Every row comes from one small tree of marks. Brackets hold a mark, then the marks that hang from it, in alphabetical order. Every link used is in the known rows. Which tree was each row made from?
Known rows:
[M J]: [-30  -4 -11  -5  -1 -17  -1 -14   8 -44   0  21 -31  -5  19 -11   3 -12
  10  17  -6   4  21  22  18   2 -11  -1 -17   9  -1 -34  17  -3   2  10
 -17 -11  -2 -12  25  24  14   3  -6]
[M T]: [-32  18  -5   1   0  -9 -38 -17   7 -53   6  30 -22 -28  20 -10   2 -13
  10  18  -2  -2  28   4  -1  26 -21  -2 -24  16  -6 -41  26  16   0  17
 -13 -17   7  15  13  16  16  -8  -4]
[Z [S J T]]: [-29 -14  -6   9 -20 -16 -23   5  13 -32   2  -2 -34 -27  13  -6   6  -7
   7  14  -4   7  14  36   1 -25 -10  14 -31  16  16  -7  20  36   6  -3
 -15 -26 -16   7  19  25  -3   3  -3]
[E [M [Z J [S T]]]]: [-23  -5  -7   8  29 -15 -26 -33  11  -3  19  10 -49 -10  11 -12  10 -12
  26  30  -1   1  20  34  15  12 -19  16  -6   1 -25  -6  14  19  16 -15
 -25  -4   1  -2  20  43 -12 -17 -13]
[E [M J] [Z T]]: [-40 -16   2  15  29  -4  -6 -15   7   0  27  45 -21   5  20 -21  10 -19
  24  32  -4 -11  33  16  -9  44 -17   5 -15 -11  -9 -14   4 -24  12   3
  -5   2  16  -9  37  18   5 -35 -11]
[Z [J M] [T S]]: [  3   6 -10  22 -24   4  22 -11   5  -7  16  22 -38 -32  17  10   6 -23
   7   0   4  13  23  11   0  42 -24   3 -50  30  25 -26  27  22   6  -4
 -17 -13   3   7  55  23  -4  14  -9]
[Z J T]: [-18  -5 -12  17  -1   2   5 -25   4 -31   7  21 -27 -27  16 -14   3 -23
  10  28  -1   1  22  24  -4  43 -29   0 -30  16  13 -40  17  25   2   4
 -20 -12   3   9  44  13   7  13  -6]
[T [M J Z]]: [-28   3 -12  -3  13 -16  -4 -12   7 -16   6  18 -46  14  18 -17   7 -24
  35  33   0   2  14  30  11  -2 -17  -1  -4   8 -30 -23  23   0   7   1
 -15  13   2 -28  27  35   8  -4  -6]
[T [S [J Z]]]: [-14   6 -15  12 -21  -2  18  -7   3   4  -3 -20 -27 -23  28   4   2  -3
   1 -15   0  25  29  25  20  28  -2   5 -40   4  -6  -1  29  36   7  -1
 -11  -9  -7  11  23  26   1  19 -11]
[S [J [Z T]]]: [-16  -3 -21  21 -14   6  -1   0   8 -15  17 -19 -11 -24  37 -15   2 -17
  -3  -2   0  12  23  21  -1  23 -14   0 -40  10   7 -16  20  43   1   4
  -4 -13  -4  13  36  14   3  16 -10]
[M J [T S]]: [-24  11 -24   3 -17  -6 -11 -28   0 -32  -5  23 -23  -8  11   6   2 -22
  17   0  -1  14  30  -1  27  47 -19   0 -32   9 -14 -24  27  -6   1  12
 -22 -10   4  -4  10  14   8  -1  -9]
[Z T]: [-38   3  -1  10 -17  -2  -8   0   9 -21  14  20 -16 -25  22 -11   1 -19
   9  16  -1 -10  25  21 -23  45 -23  -1 -30  12  13 -28  13  12   4   9
 -11 -17  11  16  41  12  11  12  -4]
[J [M [Z [S T]]]]: [-19  10   2   3  -6 -24 -25   9  18 -24  19  12 -47 -26  27   0  10 -18
  13  29   2  -4  15  27 -32 -21 -18  16 -22  32   0 -15  26  29  10  -3
 -16 -16   1   3  24  42 -18  -9  -9]
[T M S]: [-32  11  13   2 -26 -14  -3  -1   2  28  -2   9 -42 -10   5   0  -2 -12
  24  11   1  -5  23  32  -1  40 -12   2 -23  13   2 -12  28  14  11  -1
 -14  -4   0  -1  41  35  14  21  -4]
[S J [T [M Z]]]: [-31  -7  -8   2  -5 -22 -10   4   8  -3  13   0 -34  -6  16 -16   6 -18
  34  10   2   6   9  26  14 -27 -16   7 -23  28  -5  -5  36  23   5  -5
 -11   9  -7  -4  19  27   5 -13  -5]
[J Z]: [-27  14  -7   2   1  -5  -2   3   8  -7   8  -7 -25 -24  34  -7  -1  -4
  -3  15  -1   1  29  33 -10  30  -7  -2 -21   4  -9 -26  25  31   4  10
 -12 -14  -2   6  25  31  13  10 -13]
[S T]: [-37   6   2  -5  -6 -22 -25   9  10 -33   9  12 -24 -22  15  -2   3 -13
  10   4  -2  -6  24  20   4  15 -21   3 -25  19  22 -20  30   8   3   5
 -15 -23  -4   9  20  25  12  -5  -7]
[E [M [Z S]]]: [-38   2  -1   4  20  -8 -24 -28  14   7   6  13 -43 -13  18 -15  11  -2
  20  34  -2  -8  19  43 -32  16  -7  12   4  -3 -37  -2   3  17  17 -10
 -15  -6   8   3  24  40  -4 -14  -5]
[Z [S [J M]]]: [-11  -8  -3  10 -34  -8   0  -5  15 -30  -4  15 -43 -36  28  -5  10  -5
  -3  18  -3  16  16  35 -18 -48  -3  11 -38  26  13 -25  14  48   7  -8
  -8 -17 -18   6  32  37  -7   5  -1]
[S [J M] T]: [-17 -10  -9  -1 -30 -15  -9  17  12 -38  18  22 -30 -28  24  -2   8 -11
   3 -18  -2  13  17   9  24 -45 -15   7 -44  46  38 -21  31  22   0  -2
  -7 -15 -16   6  20  28  -1 -16  -5]
[E M]: [-45  -4   7  -8  10 -14  -7 -21   8  -6  10  26 -30 -19  20 -14   4   3
   6   4  -5  -7  28  23  -7  19 -10   4 -11   8  -7 -18  10   4   8  -2
  -7 -10  -1  10  28  32  12 -11  -4]
[T [M Z]]: [-42  14   3  -2   4 -17 -22  -4  10  14   4  13 -45  -8  20 -20   3 -13
  29  33   1  -9  11  35 -17   9 -15   1  -6  13 -24 -27  29  12   7  -1
  -8   6   5  -6  35  38  14  -2  -3]
[S [J [M T Z]]]: [-10  11 -25  12  -3  -2 -15 -17  12 -46  10  24 -25 -33  30 -11  13 -15
  17  -4   0  18  14   1  13 -38 -16   3 -37  37 -12 -35  25  28   3   1
  -4   6  -4  20   8  23  -7 -29  -5]

Write each row's tree:
[ -4  10 -10  13 -27   0 -27 -14  12 -47   4  17 -33 -36  25  -5  12 -12
   2  14  -2  18  13  11  -1 -56 -14  10 -39  30   6 -38  18  43   1  -1
 -10 -20 -13  14  18  25  -9 -12  -2] => [Z [S [J [M T]]]]
[-25  16 -33   5  17 -10 -26 -31   6 -63   8  19 -23  -3  23 -14   6 -24
  22  22  -1   8  17   7  32  15 -26  -2 -17  11 -35 -37  20   4   1  13
 -18   6   8  -4   2  15   3 -22  -9] => [M J T Z]
[  0   5 -18   7 -30  -2  29   1   6  15   3  -5 -34 -28  37   9   5  -4
  -7 -30   0  27  26  24  11  -1  -4   6 -52  30  10 -10  29  45  10  -3
  -5 -13 -15   7  29  36  -7  12 -11] => [T [S [J M Z]]]
[-15  10 -27  23 -17   5  26  -3   1   9  18 -11 -19   0  33   6   0 -28
  10  -7   1   7  35  13  17  64 -14   1 -39   0  -5 -11  19  12   3   7
 -15 -10   5  -6  36  16   1  22 -17] => [M [J [Z [T S]]]]
[-20  16  -9  10 -10  -4  -2   7  14 -14  26  33 -29 -23  40  -9   9 -23
  12  18   2  -6  18   8 -40  12 -24   4 -31  29  -1 -27  16  15   7   0
  -7  -3  10  12  40  27  -7  -8  -4] => [J [M [Z T]]]
[-34  -5 -19  -5  30 -15   5 -32   7 -14   7  26 -32   7  20 -19  12 -10
  23  13  -2   5  22  22  16   4 -11   5   1  -4 -39 -13   5  -7  11  -4
 -13  13   8 -14  16  34   3 -23  -8] => [E [M J Z]]
[-24   3 -25  22   0  -3  -2 -10  13 -38  10   6 -31  -4  27 -10   8 -29
  27  55   0  -2  16  31 -13  21 -18   6 -13  -1 -24 -18   3  16   8   2
 -21  -7  13 -12  35  19  -9   6  -6] => [M J [Z S T]]
[  0  18  -9  20 -16   8 -12   6  14  10  24 -17 -33 -27  45   1   6 -21
  -5  27   2  -3  25  30 -44  16 -16   5 -38  16   7 -26  13  55   6  -2
 -11 -29   1   5  47  31  -8  20 -14] => [J M [Z S T]]
[-25   3 -17  15 -25  -4 -14 -21   2 -34  -8  20 -18 -28  14  -1   1 -11
  15  -8  -1  21  21   1  26  17 -11   3 -40  20  -1 -16  27  17   4   8
 -12 -10  -2  22  11  12   1  -2  -2] => [M [T [S J]]]
[-27  -4   5   8 -37  -9   6  -8   3  26 -11  -3 -35 -13   6  -4   0  -5
  29  -4   0  13  15  27  20  -2  -4   5 -33  19   6  -9  31  23   8  -6
  -8  -1 -14  -3  39  31  10  17   0] => [T M [S J]]
[-43   7   9   5  37  -5 -51 -26   9  -4  18  49 -21 -18  16 -17   7  -5
  22  18  -5  -7  33   4 -13  30 -17   7 -15   1 -21 -16  15 -17  13   8
  -6  -8  16  17  12  25  12 -48 -11] => [E [M T] Z]
[-18  -2  -3  11  -1 -13 -23  -9   8 -26   5   7 -50 -29   7  -4   3 -14
   9  36  -4   4  19  37  16   0 -22   9 -25  16  11 -24  28  31   5  -4
 -31 -25  -7   2  26  31  -1  13 -12] => [Z J [S T]]
[-29   3  -2  -1 -22 -15   6 -15  -1   6  -6  11 -43  10  10  -1  -2 -17
  29  10  -2   8  24  23  22  27 -10   2 -24  10  -3 -15  28  -5  10   3
 -15   0  -7 -22  39  30  18  18  -5] => [T [M J] S]
[-18  -5   5   9  -5 -13 -27  -7   6  -4   8   0 -55 -13   1  -6   3 -19
  24  40  -1   1  14  42  18 -11 -26   9 -20  18  10 -27  28  32   6  -6
 -28 -24 -13 -17  39  39   6  13 -10] => [Z J [S [T M]]]
[-31  16 -30   4  20  -3 -11 -44   2 -12  11  28 -30  11  17  -7   9 -18
  35  -2   1  11  31  -7  38  52 -21   8 -14   5 -48   1  16 -14   9   3
 -16   8  18   0   2  25  -4 -24  -9] => [E [M J [T S] Z]]
[  6  14 -24  13 -14   6 -19  -9   8 -43  15  -1 -24 -32  39  -6   7 -14
  -2 -15  -1  23  20  -1  18 -26 -13   0 -48  25   1 -37  30  47  -4   6
  -4 -13 -14  16  12  23  -3 -15 -14] => [S [J [M T] Z]]
[-34  10  11  15 -35   0  -3   5   2  33  12   8 -31  -7  13   0  -1 -21
  28  10   4  -8  22  25 -18  67 -19   3 -32  17   7  -8  27  13   9  -1
 -12  -8  10   4  52  24  12  23  -3] => [Z [T M S]]
[-44  -7  24   4  35 -13 -26 -14  14  29   6  31 -41 -17  14 -15   6   5
  17  47  -6 -14  27  39 -41  31  -1  16  -3 -11 -25  -5   5   3  23  -6
 -12 -13   8   7  30  38   3 -27  -5] => [E M [Z S]]
[-15   8 -19  10   3 -11   0  -9   9 -21   1 -18 -36  -3  31  -3   3 -15
   4  33  -4  10  28  43  11  14  -7   4 -16  -9 -18 -23  15  33   7   3
 -21 -22  -8 -19  24  33   1  21 -17] => [M [J [Z S]]]
[-25   5  -9  10 -18 -10  15 -12   6  26  -1  -1 -41  -5  11  -8   5 -11
  38   6   4  11   9  36  10   9  -8   7 -24  18 -21   1  29  25  13  -8
 -13  14   0  -5  30  34   0   7  -2] => [T [M Z] [S J]]
[-22 -12 -14  18 -36   1  14  -2   5  -7   4  10 -15 -24  17  -4   2 -12
  16  -8   0   7  24  18  -1  47 -14   7 -41  18  15  -5  18  19   6  -1
 -14  -5   1  19  43   9   2  20  -1] => [Z [T [S J]]]
[-31  -1 -13   3  39  -9   2 -45   6   1   8  29 -44 -17  17 -21   8  -4
  19  19  -3   5  22  26  21  22 -14   4  -6   2 -36 -17  13   8  15 -10
 -19  10   3  -1  25  38  -2 -14  -9] => [E [M [Z J]]]
[-27   8 -20  10  26  -3 -32 -44   9 -31  13  15 -37   5  22 -15  11 -18
  31  32  -3   3  20  12  16   0 -17  10  -2  -4 -55 -16   4   1  11  -1
 -18   3  13  -9   5  33 -12 -28 -10] => [E [M J T [Z S]]]
[-28  12  -9  22  -6  -3 -18 -12  15 -10  13   7 -32 -22  27  -9   6 -21
  21  54   0 -11  16  40 -41  39 -18   9 -11   4 -21 -12   6  30  12  -2
 -15 -11  11  11  43  21  -9  10  -4] => [M [Z S T]]
[-11  24 -27  14   4  -1 -35 -20   7 -26  10 -12 -29  -9  31  -4   5 -23
  11  31  -2   8  27  19  23  15 -15   2 -23  -6 -31 -31  17  27  -1  10
 -23 -22   0  -8  12  21  -2   9 -18] => [M [J [Z S]] T]
[ -9   3 -17   2 -22  -1 -20 -14   7 -40   9  28 -23 -36  27  -9   9 -13
   5  -8  -4  19  17  -1  12 -45 -14   1 -44  38  17 -42  25  30  -4   3
  -5 -12 -11  15  15  21   1 -23  -4] => [S [J [M T]]]
[-38  10  -1  -1   2 -24 -28   4  10   1  18   9 -43  -4  16  -8   1 -22
  32  17   4 -10  13  30  -6   7 -24   4  -9  22  -9 -15  35   3   8   0
 -11  -1   4  -5  24  34   9 -11  -7] => [S [T [M Z]]]
[-29   0 -22  -2  16  -2 -30 -38   2 -46  11  28 -26   4  15 -17   7 -12
  20   1  -4   7  30  -3  40   8 -19   1 -15   0 -16 -27  10 -13   1   7
 -14  -9   3  -2   5  24   6 -24  -8] => [E [M J T]]
[-25  16  -3  10 -13   8 -15   6   4  24  24 -16 -24  -9  30 -12  -1 -24
  16  21   2  -6  24  28 -18  34 -22  -2 -28   6  -1 -23  24  35   3   4
  -7 -14   2   2  51  24  16  18 -14] => [J [Z [T M]]]
[-26 -10  -1  21 -43   3  12   0   3  23   7   2 -27 -10  10  -8   3 -18
  29  -2   2   7  15  23   0  31 -16   6 -38  27  12  -7  24  27   6  -5
  -6  -3  -1   3  51  19   7  24  -1] => [Z [T M [S J]]]
[-46  -3  19  13  30  -4 -24  -9   9  17  27  46 -17 -15  18 -22   4 -10
  17  29  -5 -20  31  20 -40  65 -15   8 -15  -5  -6  -7   8 -11  18   3
  -2  -4  20  17  40  20   9 -28  -7] => [E M [Z T]]
[-28  -2  -5  14 -12 -14 -20 -13  14   4  -6  -4 -48 -14  18 -20   9 -10
  29  49  -1  11   3  55  -3 -29  -8  11 -10  11 -28 -14  22  43  12 -11
 -14   4 -10  -9  37  37  -2   6   0] => [T [M [Z [S J]]]]
[-19  17 -26  17 -11  -4  -7 -28   5 -23  -2  12 -23 -23  18  -5   7 -15
  26  -8   1  19  20   5  18  33 -14   9 -34  18 -31  -9  29  22   7   4
 -15   4   8  22   2  10  -7  -7  -4] => [M [T [S J]] Z]
